What can hang from each mark:
J_21: J_63
J_475: J_802
J_802: J_475
J_63: J_21 J_857
J_252: J_22 J_27 J_480
J_310: J_515
J_27: J_252 J_480
J_857: J_63 J_802
J_180: J_21 J_515
J_22: J_480
J_480: J_22 J_252 J_416
J_416: J_180 J_480
J_515: J_180 J_526

Every row comes from one small tree of marks. Brackets hold a mark, then the marks that hang from it, in the order of their numbers. Every link used is in the known rows. Which tree was each row made from?
In the rows, zero is written as 128.
Known rows:
(J_475 J_802): [158 147 159 154 128 101  89 129 156  78 117 107  80  78 135 139 184 127
 126 121 124 141 100 107 131 119 142  89 112 131 168 143  98  96 125 102]
(J_63 J_21 (J_857 J_802)): [141 123 137 123 131 107  78 177 156  86 156 159  75  74 122 149 141 159
 105 127 158 136  76  99  99 135 127  83 118 129 103 145 113  83 137 101]
(J_515 (J_180 (J_21 (J_63 J_857))) J_526): [132 168 137 100 105 113 104  96 119  87 172 161 126 121 142 154 165 120
 110 131 145 123  72 151 125 159 108 106 139 134 137 172 123  67 118 135]
(J_22 (J_480 J_252 (J_416 (J_180 J_515)))): [ 84 160 125 154 123 112  83 121 110 120 164 162  95 103 149 173 135 148
 100 128 127 136  82 161 108 139 151 119 103 141 172 146  79  80 108  83]
(J_802 J_475): [135 122 176 154 114  89  68 138 154  64 150 124  99  79 143 160 156 152
  77 110 130 151  85 142 119 131 126 105 124 121 149 134 107  59 125  80]
(J_310 J_515): [135 123 156 158 111 104  77 137 131  86 153 136 102 110 113 144 152 111
 125  79 126 142 108 155 108 154 137 102 127 150 180 148  88  93 118  64]
(J_63 J_21 (J_857 (J_802 J_475))): [141 117 147 123 125 102  67 174 162  73 159 151  75  63 126 150 131 169
  90 131 158 138  72 102  94 128 126  80 116 115 102 141 120  74 139  91]
(J_21 J_63): [138 148 149 155 122 105  78 151 128  79 164 131 104 111 127 126 170 123
 117  90 131 161  77 142 120 144 149 120  93 146 145 159  95 123 127 110]
(J_22 (J_480 J_252 (J_416 (J_180 (J_515 J_526))))): [ 79 163 125 148 120 110  90 116 107 123 164 161  98 105 149 172 135 143
 100 131 127 132  80 156 106 143 147 118 112 140 164 145  76  76 106  84]
(J_22 (J_480 (J_252 J_27) J_416)): [ 85 161 130 167 119 108  80 125 146 122 157 159  89  96 167 176 140 151
 103 129 130 143  88 147 112 130 140 120 105 153 149 146  78  58 102  87]
(J_857 J_802): [157 126 175 152 126  97 100 150 134  91 143 118  74  80 155 133 175 146
 121 133 137 162 105 135 116 147 138  89 119 130 163 138  75  93 141 100]
(J_27 (J_252 J_22)): [121 147 159 169 145  80  79 152 148  73 153 145 133 120 138 144 172 123
 126  85 113 170 103 139 148 148 126 115 149 175 138 124 103  58 100  83]
(J_310 (J_515 (J_180 (J_21 J_63)) J_526)): [134 147 147 126  98 110  87 105 109  84 175 147 121 121 123 146 151 101
 130  95 136 130  97 166 107 163 126 101 139 143 175 169 110  88 116  87]
(J_252 J_22 (J_480 (J_416 J_180))): [109 134 158 167 153  57  86 147 168 133 173 186 133 105 126 174 173 127
 130 106 141 174 134 164  92 144 140 125 124 178 143 147 105  38 117  99]
(J_21 (J_63 (J_857 J_802))): [144 128 148 136 118 104  70 156 136  81 165 134  87 101 119 109 151 136
 107 113 140 151  76 128 111 143 148  97  80 127 135 167  91 118 140 108]
(J_252 (J_22 (J_480 J_416)) J_27): [104 157 157 163 147  94  86 178 187 120 168 183 116  78 160 174 173 138
 131 129 119 203 111 141 114 129 119  95 130 198 126 139 105  17 115 119]
(J_252 J_22 (J_27 (J_480 (J_416 (J_180 J_21))))): [110 148 167 159 173  78  98 172 185 108 181 199 117 108 149 180 163 119
 129 122 122 206 123 144 129 119 117  96 141 193 146 132 141  22 117 139]
(J_857 (J_63 J_21) (J_802 J_475)): [175 115 185 142 118 112  85 178 124  62 165 116  65  25 169 106 139 186
 105 128 152 176  73 130  90 145 164  94  97 101 127 135 100  96 163 103]
(J_416 J_180): [141 123 139 131 136 104 116 144 118  76 150 145 118 120 128 158 180 139
 127 118 108 135 100 151 126 137 137 110 127 142 162 128  95  85 124 126]
(J_857 J_63 (J_802 J_475)): [178 105 197 144 109 107  87 158 123  68 157 104  67  35 171  93 143 180
  98 133 140 174  85 147 102 154 165  90  91  95 152 140  79  87 166 103]
(J_180 (J_21 J_63) J_515): [125 175 181 135 135 133  67 155 126  67 171 173  96 101 123 145 141  95
  92  71 140 178  44 148 115 145 122 108 105 149 186 162 155 113 122 112]
(J_480 J_22): [115 141 138 138 134 111  85 147 136  95 166 142 119 101 111 151 171 136
 118 104 119 167  98 123 138 158 123  90 146 170 158 153 116 103 132 111]
(J_252 J_480): [133 128 160 168 118  92  89 123 142 110 154 157 102 105 135 168 187 120
 111 103 150 148 114 167  97 150 137 140 117 154 141 143  99  70 104  98]
(J_252 J_22 (J_480 J_416)): [106 140 166 179 148  57  75 146 179 141 169 184 125  98 129 173 171 122
 122  99 150 180 131 157  92 148 137 127 124 182 138 153 102  36 114  89]
(J_480 J_252 J_416): [ 78 143 126 164 131  74  81 123 154 113 134 147  95 113 147 173 116 140
 102  92 130 125  97 119 130 130 136 113 107 136 167 162  63  69 112  69]
(J_416 (J_180 (J_21 J_63)) (J_480 J_22)): [126 172 134 118 136 125 116 138 107  71 200 177 109 125  87 153 186 125
 129 130 118 154  89 138 108 164 146 113 126 157 158 151 131 121 132 144]
(J_27 J_252): [130 143 151 167 131  87  82 134 133  62 143 135 118 128 147 144 167 125
 117  87 116 146  93 141 151 138 127 123 136 153 143 122 101  80  94  85]
(J_22 (J_480 (J_416 (J_180 J_21 J_515)))): [111 166 147 149 135 116  83 129 125 116 175 177 101 102 150 166 151 142
  99 132 134 149  74 167 103 130 138 117 107 146 170 139 114  82 113 105]
(J_180 (J_21 (J_63 (J_857 J_802))) (J_515 J_526)): [119 165 180 107 127 130  72 144 124  75 170 173  89  99 118 131 125  96
  83  94 145 167  41 128 104 152 113  85 114 131 162 167 146  98 128 115]
(J_310 (J_515 J_180 J_526)): [134 136 137 132  89 101  96 110 104  92 158 140 119 114 126 154 158 108
 137 102 129 127 113 166 113 168 125 100 146 144 171 160  84  76 117  76]
(J_27 J_480): [132 143 161 172 136  97  95 125 120 108 173 160  87 124 136 159 174 115
  97 117 146 162 104 163 131 143 145 129 129 149 165 130 116  90 114 112]

Write each row's tree:
[100 149 133 127 167  90  85 140 150 102 179 175 131 120 120 161 137 142
 119 110 116 153  97 124 131 125 118  81 135 157 178 157 144  99 133 125] => (J_480 J_22 (J_416 (J_180 J_21)))
[ 82 134 116 148 139  75  95 123 137 104 138 151 105 124 143 176 120 145
 114 102 117 115 101 129 128 124 141 110 107 131 175 153  66  74 116  85] => (J_480 J_252 (J_416 J_180))
[ 58 143 100 127 148  88  90 155 132  98 154 173 116 108 129 186 106 138
 134 100  98 162 110 111 141 131 119  76 124 165 182 165 107  78 126 104] => (J_480 J_22 (J_252 J_27) (J_416 (J_180 J_515)))
[175 126 172 142 125 120 101 182 117  80 158 125  65  42 163 102 153 172
 127 122 150 174  78 128  96 155 167  99  99 120 129 138  86 110 160 120] => (J_857 (J_63 J_21) J_802)
[116 154 166 185 156  73  81 135 126  92 183 164 120 141 136 149 168 109
 116 100 130 184 114 164 152 146 143 130 151 175 151 111 128  70  94  92] => (J_27 (J_252 J_22) J_480)
[148 169 142 128 115 114  91 116 127  77 176 158 119 111 146 158 176 129
 121 112 145 138  80 171 135 152 122 120 119 143 166 168 131  87 125 132] => (J_515 (J_180 (J_21 J_63)))
[120 144 149 142 156  82  95 135 158  97 154 173 114 125 143 165 140 137
 110 109 126 133  90 139 122 113 124 102 113 138 173 145 118  76 122 117] => (J_480 (J_416 (J_180 J_21)))
[139 164 144  99 106 111 106 100 116  89 174 153 117 113 148 146 164 125
 113 140 148 127  77 150 120 159 113  98 136 125 140 172 118  72 125 133] => (J_515 (J_180 (J_21 (J_63 (J_857 J_802)))) J_526)
[106 141 146 146 145  85  81 130 137 117 179 187 121 113 119 174 153 121
 118 102 143 160 113 156  99 142 129 116 120 161 170 157 141  86 116 108] => (J_252 (J_480 J_22 (J_416 (J_180 J_21 J_515))))
[112 155 150 167 149  81  79 145 138  87 167 157 136 121 144 147 165 135
 126 106 113 165 101 153 138 140 135 119 139 173 141 120 106  59  97  85] => (J_27 (J_252 (J_22 (J_480 (J_416 J_180)))))
[133 175 142 110 107 111 109  97 114  87 173 155 128 121 150 157 174 117
 118 126 143 131  76 157 126 159 112 112 143 140 143 168 122  73 116 135] => (J_515 (J_180 (J_21 J_63)) J_526)
[125 154 119 127 125 110 128 144  98  83 178 168 106 115  91 164 196 134
 140 141 109 152 113 138 116 172 145 113 137 157 155 143  94 102 132 130] => (J_416 J_180 (J_480 J_22))
[139 142 181 126 136 119  60 135 165  65 181 148  93 103 127 129 140 135
  79 107 148 146  54 131 106 129 128  96 102 124 151 157 145  93 129 116] => (J_180 (J_21 (J_63 (J_857 (J_802 J_475)))))
[ 85 166 107 113 110 116 128 137  64  84 167 172  99 110  88 177 161 117
 131 128 105 152 101 130 113 189 142 106 142 151 168 154  79  97 125 109] => (J_416 (J_180 (J_515 J_526)) (J_480 J_22 J_252))
[100 141 121 134 156  80  91 148 138 106 170 165 131 117 119 160 142 145
 128 112 111 154 109 123 133 131 124  83 131 157 172 158 120 102 138 116] => (J_480 J_22 (J_416 J_180))
[107 151 119 137 122  99 134 151 120  80 159 170  98 110 112 184 183 134
 144 135 104 149 121 137 113 162 146 120 130 163 141 138  63  52 117 119] => (J_416 J_180 (J_480 (J_252 J_22 J_27)))
[112 155 153 191 153  59  75 119 126  95 171 169 105 152 155 151 142 112
 104 101 137 160 107 158 153 121 142 135 126 149 162 120 129  87  90  85] => (J_27 J_252 (J_480 J_416))
[147 162 137 119 111 116  84 117 133  78 176 164 118 112 138 155 167 132
 114 118 148 131  77 165 134 152 120 115 115 138 160 171 134  81 127 132] => (J_515 (J_180 (J_21 (J_63 J_857))))
[113 180 180 122 132 132  79 142 116  74 169 172 103 107 125 144 140  87
  89  79 140 172  40 138 110 152 115 102 122 147 169 163 148 103 118 116] => (J_180 (J_21 J_63) (J_515 J_526))
[106 159 160 150 158 100  92 174 187 113 178 191 123  88 157 176 170 139
 131 131 116 197 106 145 112 125 117  94 133 196 133 135 122  16 114 131] => (J_252 (J_22 (J_480 (J_416 (J_180 J_21)))) J_27)
[133 140 142 116  95 111  80 106 115  83 176 153 119 122 116 143 141 104
 124 100 139 121  93 160 106 163 124  96 135 138 167 171 113  82 118  86] => (J_310 (J_515 (J_180 (J_21 (J_63 J_857))) J_526))
[114 150 115 138 111 107 131 127  97  78 155 158  89 120 108 176 179 134
 129 132 113 122 108 142 112 167 156 131 119 138 156 141  57  82 116 108] => (J_416 J_180 (J_480 J_252))
[110 179 140 103 128 127 124 140  88  76 185 195 106 113  87 170 173 108
 122 129 115 162  85 137 107 176 124 101 149 156 170 149 132  99 126 135] => (J_416 (J_180 J_21 (J_515 J_526)) (J_480 J_22))
[101 152 130 127 166  90  81 143 145  99 185 171 133 124 116 152 136 139
 122 106 119 157  91 123 127 126 125  84 123 158 176 164 147 114 135 127] => (J_480 J_22 (J_416 (J_180 (J_21 J_63))))
[106 154 153 181 174  52  84 137 128 100 185 181 128 151 142 155 148 115
 123 106 125 176 121 164 150 126 144 125 141 167 162 115 133  69  97  95] => (J_27 (J_252 J_22) (J_480 (J_416 J_180)))
[ 99 144 126 118 163  91  76 143 151 101 186 177 131 125 108 150 126 142
 113 110 120 149  89 117 126 126 122  78 120 153 168 168 148 108 138 127] => (J_480 J_22 (J_416 (J_180 (J_21 (J_63 J_857)))))
[115 156 138 156 130 106  89 128 128 121 170 164 104 105 151 161 161 151
 106 139 129 141  87 165 107 130 146 121 107 146 156 137  94  80 114 103] => (J_22 (J_480 (J_416 J_180)))
[116 142 140 146 144  76  94 154 133  98 141 174 109 112 139 165 136 128
 116 103 121 149  96 143 125 123 127 102 107 138 181 148 101  81 127 104] => (J_480 (J_416 (J_180 J_515)))
[110 136 163 157 163  64  94 165 199 118 172 207 131 100 149 191 171 121
 142 111 130 192 137 154  95 121 118 111 126 197 129 142 133   4 107 130] => (J_252 J_22 J_27 (J_480 (J_416 (J_180 J_21))))
[104 158 154 180 170  53  80 143 118  99 184 188 126 146 140 156 142 107
 120 101 124 185 116 166 149 130 140 121 139 167 171 117 136  71  99  91] => (J_27 (J_252 J_22) (J_480 (J_416 (J_180 J_515))))
[ 91 148 143 179 141  76  85 111 128 124 167 164  83 129 143 172 130 122
  92 110 148 147 107 151 132 133 150 126 115 140 177 145  98  83 109  88] => (J_27 (J_480 J_252 J_416))
